Each row was made from one path, in order. Every step used is in the known rows, and no mark comes twice. Write each row's path.
Known rows
ranu/tudeg: [  2  -5  11 -11   6 -22   5  -8  -1 -14   4  -4  -4  -3   1 -11   2 -11
 -17   2   6  -7  -3   8  -8  -7  -5   3]
tudeg/ranu/vibev/rere/ranek/bovad: [  5   3  -5   2 -17   1  -9   6 -18  25  -8 -19  -9   2 -16   5  10  -5
  -8   2  22   0  33  -9   4   9 -11   2]
bovad/rere/vibev/tudeg: [ -5   7  -5   2  11 -25 -10  -7  31   3  -7 -18   7   9   6   7 -18   8
   0   3  -9  -4 -19  -1  16   6 -18   3]
redup/nezan/tudeg/ranu/vibev/rere/bovad: [  7  -7  12  -2  -2  10  17   3 -22  -6   5 -16  -9 -15 -25   4  11  -6
  23   7 -18  10   5   7 -14   4   1  12]
bovad/ranek/rere: [ -6  10  -9   5 -14 -13 -10 -10  15   4 -11 -21  16   8 -11  -8  -3   6
  -4 -26 -10 -11   7 -13   3   5   8 -15]
tudeg/ranu/vibev: [  9   1  -3  -6 -19 -25   2   0  -5  13   0  -6  -3   2 -29  -1  14  -7
 -14  -2  10  -6  10  10   2   1  -4 -18]
nezan/tudeg: [  0  -5  -9  -1  -2   4  11  14  -9 -10  -4 -21   1  -4   8   3   1  -3
   5 -10  -9  -4  -7  21  -3  -4  22   5]
tudeg/ranu/vibev/rere: [  5   6  -8   7 -21   2  -4   0  -8  -4  -1  -5  -6  12 -17   2  12   0
 -10   7  15  -6  15   1   1   4 -15  -8]
ranek/bovad/rere: [  0  -2 -14   6   0  -6 -11  -1  14  15 -10 -39   0  -4   5   1  -3  13
 -13 -24   1  -7   2  -5   3  10   5 -12]
ranek/rere/vibev/tudeg/ranu: [  1  10   4  -9 -13 -32  -7  -7  12   3  -7  -4  18  11  -3   7  -4  -2
  -6   5  -3 -11  -7   4  14  15  -4  13]
bovad/ranek/rere/vibev: [ -8  10  -6  -4  -8 -26 -15 -10  28  17 -17 -17  18   3 -14  -5  -9   3
  -2  -9  -4   3  -2 -21   4   6  -2  -2]
rere/vibev/ranu/tudeg/ratag: [  0  -1  25 -29  17  34  -3 -10   8 -10   6  42  -8  -7   9  -7  -3  -8
 -13  17  18  13 -17   4  -5  -6 -12  15]
ranek/bovad/rere/vibev: [ -2  -2 -13  -2   5 -19 -15  -1  25  29 -15 -35   3  -7   3   3  -9  11
 -10  -6   6   5  -6 -12   3  11  -6   1]
redup/nezan: [  0  -7  17   3   4 -31  -2  -7   8  -2  12  -7  -2 -17  -9   1  -2   5
   6  -7  -8  -3 -17  10 -18   2   7 -17]
redup/nezan/ratag/tudeg: [  3 -11   6  15  13 -44  24   6   3  -6  15  14  -6 -14  -6   4   1  -3
   8  -2 -15   0 -12   3 -16  -6  13 -19]
vibev/rere/ranek/bovad: [ -7   5  -3  17  -4   6 -17   6 -14  15  -7 -25  -3  -3  26   5  -8   6
   5   1  23  -3  26 -15  -1   7  -3  14]
rere/vibev: [ -2   2   2  -4   2 -40  -9   1  17  19  -5  -6   6  -8   6   2 -10  -4
  -1  14  15   5 -12   0  -3  -1  -6   5]
redup/nezan/tudeg: [  1 -13  10  -5   8  -6  12   4  -2 -13   7 -17  -5 -18 -10   6   2   2
  13 -10 -24   2 -22  21 -18  -1  20  -2]
vibev/ranu: [ -5   3  -8  -9   5  53  -2 -12 -11   5  15   3   0  -8   6   2  -1   1
   0  -8   6   0   3   8   3   1   5 -14]
redup/nezan/tudeg/ranu/vibev/rere: [  5  -9   4  -3  -4  16  11   3 -10 -21   4 -15 -12  -5 -31   8  14   4
   8   2 -19   6  -8  14 -15   4   2   3]
ranu/vibev/rere/ranek/bovad: [ -9   6 -11   2 -10  -6 -12   5  -7  16  -7 -30 -13   1  12   4   4  -5
  -4   6  29  -7  33 -23  -4   3 -14   5]
bovad/ranek/rere/vibev/tudeg/ratag/nezan/redup: [ -5   6 -10   4  -5 -19 -14   7  23  -7 -12  38  22  32  23   2  -4  19
   6 -14 -23  -6 -10 -12  26  -3  12   3]
ranu/tudeg/vibev: [  9  -7  16  -3  -8 -18   4   8 -14 -14   5  21  -6  11   0 -11   4 -15
 -17  13  13 -11  -1   4 -15  -9   4  -1]
ratag/nezan/tudeg/vibev/rere: [  4 -11 -30  26 -10  30   6  29 -34  -7   2  33   0  18  24   3  11  12
   4   8 -18  -9  -4   2   4  -6  29   9]
ranu/vibev/rere: [ -9   9 -15   8 -14  -5  -6  -2   4 -16  -1 -15 -10  11  11  -1   6   0
  -6  11  19 -11  13 -12  -5  -2 -15  -6]
ratag/tudeg: [ -3  -1 -29  11  -6 -21  16  -1  -2  -5   1   9   2 -10   2  -2  -2   7
   3  -6  -8 -12   3   1   3  -8  10 -11]
bovad/rere/vibev: [  1   4  -3   4   8 -47 -13  -5  22  15  -6 -10   5  -2  -2   4 -13  14
  -7   0  -1   3 -20  -7  -2   4 -17   0]
vibev/ranu/tudeg/ratag/nezan/redup: [  5 -10   3 -11  15  39   4   1 -23 -22  21  73  -4  12  32  -2  13  13
 -10  -8  -6  -1  -9  12   4 -13   9   1]

Write each row's path
[  4  -9   3 -19  20  17  -3   2  -6  -1  13  73   0   8  29   3   6   9
  -6  13   0  15 -19   2   4 -11  -2  17]	rere/vibev/ranu/tudeg/ratag/nezan/redup
[  4  -9  27  12  14 -45   7   7   6   1  16  -1  -4  -8  -1   4   0  -9
   3  -3  -2   1 -17   9 -20  -1  10 -19]	redup/nezan/ratag
[  2   9  -4   8 -16  18  -1  -5  -8  14 -10 -17   1   4 -29  -9   6 -10
  10   5   5   7  32 -14   9   1 -14  -4]	tudeg/ranu/vibev/rere/bovad/ranek
[  3   4   2   2  -9  10   3   0   1  -8   0 -10   9  11  -7   5  -3  -9
   1  -6  -7 -13   2  26  25   5   7  -8]	vibev/tudeg/ranu
[ -2  -2   2 -23  14  53   6 -19 -14  -9  17   8  -7  -8  -1  -6   4  -9
 -12   1   3   2   1   8  -3  -3  -8  -1]	vibev/ranu/tudeg
[-11  12 -12 -14  -1  32 -14 -19  16  18  -7  -9  16   1 -16  -3  -7   3
   1  -9  -6  10   2 -22   7   8  -6  -4]	bovad/ranek/rere/vibev/ranu
[ -3  -5  -9 -25  21  38  -8 -16  13  18  -5 -21  -6 -10  -4   0  -4   3
 -18  -1   2  15  -5 -12   2   9 -17  10]	ranek/bovad/rere/vibev/ranu/tudeg
[ -5   6   5   8   0  -3   1  -7  -1  27  -8 -24  13 -14  -5 -15 -10 -14
  23  -9  -3   4  22 -11   7  -5   7  -6]	rere/bovad/ranek
[  6   1 -19  21  -8 -12  23  15 -13  -9   3  18  -9  14  -9   3  12  -7
  -5  11   5  -4  17  -6   3  -5  -5 -10]	nezan/ratag/tudeg/ranu/vibev/rere
[  4  -4  16   0  -3  10   9  22  -5 -36  -5  17  -5   2  21  -2   2   2
   0 -13   1 -10 -15  28  -3 -10  29   6]	nezan/tudeg/ratag
[ 10 -11   3   5   4 -46  28   6  -3   2  14  17 -12 -10 -35   5  14 -10
   0   1 -14   2  -4   3 -13  -3   4 -24]	redup/nezan/ratag/tudeg/ranu/vibev
[-10   7 -12 -10  -9 -11   3  -3  16 -12  -1 -24  -5  12   4   2   2 -19
  -4   2   5 -20   8   5  15  -4  -6 -14]	ranu/vibev/tudeg
[  1  -4  11 -24  19  43 -10  -9  18  -2  -7  10 -10  -6   8  -6  -3   7
 -21  -3  10  11 -11  -7   1   6 -11  11]	ranek/bovad/rere/vibev/ranu/tudeg/ratag
[ 12 -13   9  15   8 -40  25   6  -6   1  15  21  -3 -12 -26   5   6  -2
   5  -4 -19   4 -11  11 -11  -1  13 -19]	redup/nezan/ratag/tudeg/ranu
[ -7   4  -5 -17  10  30  -8 -10   6  23   6   6   3 -12   3   5  -8  -3
   2  14  13  16 -10  -1   1   3  -8   3]	rere/vibev/ranu
[ 11  -7  -4  -2  -9  10  13  15 -20  -4  -4 -12   3  -2 -18   6   8  -3
   1 -12 -13   1  -4  31   4   1  20   5]	nezan/tudeg/ranu
[  3  -5   8  -2   0  33  14  -2 -12  -2  -4 -25  -6 -12 -43  -1   8  -7
  27  -1 -28  18  11  -2  -7   2   1   6]	redup/nezan/tudeg/ranu/vibev/rere/bovad/ranek
[  3  -1   0  19 -14  28   9  27 -35 -14  -2   1  -2   9  21  -1  -1  -8
  24  17   3  -3  14   1  -9  -5  20  23]	nezan/tudeg/vibev/rere/bovad
[ -6  10   5  23  -5   3  -4  -3 -14  -1   2 -13   4  -5  31  -6  -9  -2
  20  13  14  -6  20 -11  -3   0  -4  14]	vibev/rere/bovad
[ -4   8   5  23  -2 -15 -14   3 -16   5   2  -7  -1   2  24   5 -10   7
   8   5  19  -6  16 -10  -4   1 -11  12]	vibev/rere/ranek
[  8  -8  -2  -8  25   2  -8  -2   1  -4  11  66   0  13  23   5   2  29
 -11  -1 -14  10 -27  -4   5  -7 -15  10]	bovad/rere/vibev/ranu/tudeg/ratag/nezan/redup
[ -5   8  17 -25   5  36 -10 -19  18 -14  -7  27   6   6 -10 -15  -2  -1
 -13  -5  -1   9  -7 -16   2   0  -7   7]	bovad/ranek/rere/vibev/ranu/tudeg/ratag
[-10  12  -1  23  -3  27  -7  -6  -3   3  -9 -23   8  -1  13 -12 -12  -2
  26   3   3   4  26 -21   6  -2  -5   6]	vibev/rere/bovad/ranek
[ -5   7  23  -7   2  -9  -7   7  30 -19  -7  22   4   9  26   1 -14  -8
   2  13  14  -6 -19  13  16  -4   1  10]	rere/vibev/tudeg/ratag
